Each row comes from the steps of one walk. Every step used is in the known rows, and no mark comes twice. Write the walk behind each row, first mark first.
Known rows
fepud > timi > rifa > rumu > vogi: [-13.7,  -3.3,  33.9,  -5.3,  -1.3, -17.3,  -2.9,  -7.3,  31.4, -10.1,
  57.6,   5.0,  -2.0,   6.0, -13.7,  -4.1,  12.7,  50.5, -18.7,   4.6,
   0.4]
mufar > rifa > timi: [-30.6,  -1.0,  17.8,   5.5,   7.5,   3.5,  30.1,  35.6, -25.7, -14.2,
  38.5,  14.4,  -3.8,  -8.3,  -4.8,   0.3, -10.5,   0.4,   6.6,  18.6,
   2.4]
vogi > rumu > kizeg > timi > rifa: [ 23.4,  -3.0, -23.0,  16.5, -18.3, -20.9,  -0.2, -31.6,   6.6,   8.3,
   6.5,  11.3,  -9.8,  13.1,  23.6,   1.4,  11.8,  19.9,  -9.2, -30.8,
  39.2]
ralis > karo: [ 24.0,  -6.1,  13.4,  -3.2,  -0.7, -20.8,  19.4, -21.5, -15.0,   1.7,
  -4.7,  -1.9,  14.4,  -8.8, -20.3,   2.5,  -4.4,  -7.5,   8.6,   8.4,
 -34.3]
rumu > rifa > timi > kizeg: [-36.2,  -6.3,  -8.1, -10.7,  -9.0,  23.9,  -0.6,  15.3, -15.0, -18.8,
   4.9, -34.0,   5.4,   9.9, -13.4, -11.3,  -0.7,  -3.3,  12.6,  20.0,
  -6.2]
kizeg > timi > vogi > rumu: [  6.4,  18.2, -14.7,  13.5, -13.4, -15.5, -14.8, -29.0,   8.5,  29.6,
 -20.1, -29.8,  -1.2, -15.3,  11.3,  16.2,  24.5,  -1.5, -15.7,  -3.2,
 -21.8]
rumu > rifa > timi: [-32.9,  -1.7,  21.0,  -8.8, -10.9,  -9.8,  37.9,  10.8, -17.1, -11.8,
  18.0,  -9.3,   9.3,   2.6, -22.0, -11.7,   1.2,  -7.2,  -6.7,  31.5,
 -10.9]
timi > kizeg: [ 18.9,  -8.1, -28.8,  -5.6,  -0.7,  26.9,   5.9,  10.0,  -5.8, -12.9,
 -21.0, -12.0,  11.0,   2.0,   1.9,  30.8,  -3.9, -14.4,  15.6,  -6.5,
 -12.1]
rumu > vogi: [ 32.2,  -2.4,   4.7, -12.1, -10.0, -30.9,   8.6,  50.6,   0.9, -13.4,
   3.6,   4.1,  15.3, -11.7, -27.4,   3.9,  -0.1,   3.0, -18.5,   6.7,
 -14.8]
karo > ralis: [  3.6,   1.7,   6.5,   1.2,   4.3,  -2.0, -15.0,  38.7,  -8.6,  -1.2,
 -59.2,  -5.2,  14.6,   3.0, -16.9,  12.3,   5.5,  -6.3,   8.9,  14.0,
   2.0]
timi > rifa > rumu: [-21.9,  -0.5,  10.5,   3.3,  14.0,  12.8,   1.4, -43.4,  12.9, -31.4,
 -13.7,  28.4,  -0.1,  11.2,  -2.4,  16.4,  -0.6,  11.7,   2.4,  -5.6,
   6.1]
mufar > rifa: [ -6.1,  -3.7,   0.6,   1.3,  11.3,  -8.3,  38.0,  34.5, -13.9, -18.4,
  28.7,  34.6,   8.4, -15.6,   0.2,  20.7, -14.7,  -2.2,  13.0,   0.5,
  23.3]
mufar > rifa > rumu > ralis: [-25.5,   0.9,  52.0,  -1.9,  17.1,   1.1,  13.5,  19.9,  -4.2,  -9.2,
 -15.6,  37.7,  -0.2,   9.3, -10.6, -15.3, -16.4, -11.8,  -1.8, -25.9,
  36.6]
timi > rifa > rumu > vogi: [-10.5,   1.2,  16.3,  -6.0,   5.6, -10.4, -34.7,   5.1,  21.0, -38.2,
   0.7,  18.8,  -1.5,   2.8, -25.7, -11.6,   0.6,  39.2, -13.4,  -5.2,
   3.5]
rumu > kizeg > timi: [ 64.5, -16.0, -22.6,  -3.0, -20.8, -12.9,   2.8,  18.0, -10.5,  21.0,
   5.8,  19.9,  -2.0,  15.5,   2.7,  -1.0,  -0.8,  -1.2, -14.9, -14.5,
  28.7]
mufar > rifa > timi > vogi > rumu > kizeg: [-10.4,  12.5,  -2.0,   4.5,   9.1, -12.2, -28.7,   5.0,  -4.5,  12.8,
  26.7, -25.6, -13.0, -13.7,  19.1, -30.3, -10.7,  -3.8,  24.1,  -7.6,
 -14.5]
kizeg > timi: [ 23.4,  -6.6,  -9.2,   6.1, -16.7,  -5.9,  26.0,   8.2, -11.1,  10.1,
   0.0,  17.8,   3.4,   3.4,  -4.6,  21.6,  10.9,  -0.9, -24.1,   4.5,
  13.4]
vogi > rumu: [  3.1,   3.0,  -3.7,   6.6,  -4.9, -13.6,  84.8, -46.8,  -1.3,   2.9,
 -33.5,   4.1,  20.0,  -8.2,  17.4,  35.0,   1.5, -26.4,  -5.9,  -2.9,
 -26.3]
fepud > mufar > rifa > timi: [-34.0,  -2.6,  23.7,   2.6,  33.2,  60.2,  22.2,  58.1, -12.5,   8.1,
  41.8,  15.4,  -9.2, -15.9,   2.1,  18.4,  -6.3, -18.6,  17.7,  40.3,
  12.0]
mufar > rifa > timi > kizeg: [-35.0,  -5.4, -10.7,   3.4,   9.4,  40.8,  -1.2,  40.4, -24.2, -17.7,
  23.9,  -7.6,  -8.6,  -2.7,   1.9,  -0.4, -12.9,   3.3,  25.3,   6.2,
   1.4]
fepud > mufar: [ 17.6,  -7.6,   4.4,  -7.1,  19.6,  44.3,  34.5,  24.8,   7.1,  12.8,
  -9.0,  12.3,  12.2, -10.8,   1.7,  50.4,   2.3, -36.9,   8.8,  29.8,
   4.5]

Which walk is each row?
[ 43.4,  -1.6, -18.1,  -7.1,  -2.3,   2.5, -75.1, -18.9,  13.9,  21.7,
 -19.8,  -4.5, -13.7,  13.9,   0.5, -25.0,  -2.8,   6.0,  -6.0, -19.1,
   1.0] -> rifa > rumu > kizeg > timi > vogi
[ 46.6,  -8.3, -21.4,   7.8, -21.5, -19.7,  42.2, -34.1,  -4.0,  31.0,
 -22.0,  11.3,   1.0,  10.7,  25.2,   2.9,   3.1, -10.3, -17.8, -27.0,
  11.0] -> vogi > rumu > kizeg > timi
[ 17.9,  13.1,  -5.8,  -0.1,  -2.9, -15.0, -17.4, -31.1,   3.4,  23.1,
  -9.8, -45.8,  -5.3,  -2.3,  13.8, -19.3,   2.9, -20.2,  11.0,  -1.0,
 -45.9] -> rifa > timi > vogi > rumu > kizeg
[ 13.5,   0.6, -15.7,  -1.8,  10.9,   1.9, -87.2,  15.7,   5.5,   9.9,
  16.4,  16.9, -23.8,   3.1,   4.7, -35.0, -14.3,  22.7,   7.4, -26.4,
  29.8] -> mufar > rifa > rumu > kizeg > timi > vogi
[-19.7,  -1.0,   3.7,  13.2,   0.1,  13.3, -23.3, -35.5,   9.6, -15.0,
  -6.2,  29.9, -12.2,  17.4,  -2.6,   8.1,  11.4,  32.1, -18.0, -10.0,
  25.6] -> kizeg > timi > rifa > rumu
[ -8.7,  -5.0, -12.0,  -1.2,  -2.2,  39.6,   4.9,   7.6, -16.2,  -8.8,
 -10.9, -29.5,  -0.7,   9.0,  -4.5,   9.5,   0.0, -13.2,  11.8,  12.1,
 -32.9] -> rifa > timi > kizeg
[ -8.9,  -1.9,  10.4,   4.3,  -9.0,  -7.2, -57.4,  13.7,  15.4, -19.9,
   7.1,  18.9, -14.8,   9.2, -26.1, -18.1,  13.5,  56.2, -36.4, -10.2,
  23.2] -> kizeg > timi > rifa > rumu > vogi
[ 44.3,   9.7, -22.1,  -4.6,  -2.9, -26.4, -15.0, -28.1,  16.3,  17.1,
 -19.9, -29.4,   7.9,  -8.5,  18.3,  -1.2,  -1.2, -22.4,  16.0, -20.1,
 -23.4] -> timi > vogi > rumu > kizeg
[ 16.3,  -9.6,  -4.0,  -4.9,   9.8,   3.3, -24.3, -34.5,  16.8, -24.6,
  -5.3,  30.4,  -4.4,  24.2,   5.1,  -8.4, -14.5,  10.6,  14.0, -25.1,
  16.7] -> timi > rifa > rumu > kizeg
[ 19.4, -15.2, -10.2,   0.4,   5.2,   7.0,  -5.5,   2.3,  -8.8,   5.1,
   8.2,  55.6, -15.3,  15.8,  14.2, -24.5, -24.3,  16.0,  -4.8, -29.9,
  49.1] -> mufar > rifa > rumu > kizeg > timi
[ 22.4,   9.5, -16.2,   3.9, -11.4,  -9.6, -51.0,  21.0,   2.9,  17.1,
   8.8, -20.1,  -5.3, -10.2, -12.3,  11.7,  20.6,   5.2, -11.3,   6.3,
  -1.4] -> kizeg > timi > vogi
[ 42.2, -17.1, -12.9,  -4.1,  -8.4,   5.9,   1.3, -30.7,  -1.1,  16.7,
 -27.4,  32.8,  -7.0,  28.1,   6.3, -14.7, -11.2,   0.3, -18.3, -22.5,
  14.6] -> rifa > rumu > kizeg > timi
[-34.9,  13.8,  13.6, -10.4,  -5.5, -14.9, -38.1,  21.4,  -1.6,  -6.4,
  27.4, -45.5,   1.2,  -9.8, -27.0, -21.9,  11.0,  -1.3,   6.3,  35.4,
 -23.3] -> rumu > rifa > timi > vogi
[-17.6,  -6.8,  23.3, -12.3,  36.6,  41.0, -14.5,  59.1,  15.9,  -8.4,
  10.0,  37.2,  -4.9, -18.9, -10.5,   0.8, -18.1,   2.6,   0.3,  13.9,
  18.5] -> fepud > mufar > rifa > rumu > vogi
[-48.0,   6.2,  19.5,   2.8, -12.7, -16.3,  75.3, -38.8, -10.9,   1.3,
 -11.5, -17.5,  13.9,  -1.5,   3.5,  -8.0,   5.7, -16.0, -10.1,  23.5,
 -25.2] -> vogi > rumu > rifa > timi
[-52.9,   1.1,  -7.6,   0.4, -10.5,  19.8,  42.5, -32.6,  -8.8,  -5.3,
 -25.4, -41.0,   8.9,   3.7,  10.2,  -8.1,   3.2, -10.7,   7.9,   8.2,
 -26.6] -> vogi > rumu > rifa > timi > kizeg
[-11.1,  10.9,   4.0,   1.6,  30.8,  40.0, -38.9,  29.3,  10.2,  29.6,
  30.0, -25.2, -19.1, -21.0,  27.1,  -9.4,  -6.9, -22.2,  34.8,  13.1,
  -2.4] -> fepud > mufar > rifa > timi > vogi > rumu > kizeg
[ 38.6, -10.5, -23.4,   5.3, -15.6, -15.5, -37.5,  20.8,   1.2,  -1.4,
  34.5,  19.8, -12.4,  18.1,   1.0,  -3.6,   8.9,  27.6,  -3.7, -20.0,
  54.6] -> rumu > kizeg > timi > rifa
[-22.8,   3.7,   3.1,  -2.0, -11.3, -29.9,  78.3, -35.1,   1.6,  -5.3,
 -18.3,   0.0,  26.2,  -7.8,  10.3,  13.1,   1.8, -17.2,  -4.9,   6.4,
  -3.4] -> vogi > rumu > rifa
[-23.5,  21.8,   9.1,   9.3,   0.2,  -5.0,   2.3, -38.5,   2.5,  14.0,
 -15.3, -50.8,   0.2, -15.7,   6.0,   3.7,  15.3, -18.4,   0.5,  16.6,
 -62.4] -> rifa > timi > vogi > rumu
[-25.8,  19.0,  -5.9,  -4.4,  -4.7, -33.9,   5.2, -26.7,  17.2,  -1.1,
 -12.2, -35.6,  17.2, -20.8,   1.8,   1.5,  12.0, -11.4,   6.4,   5.7,
 -20.7] -> timi > vogi > rumu > rifa
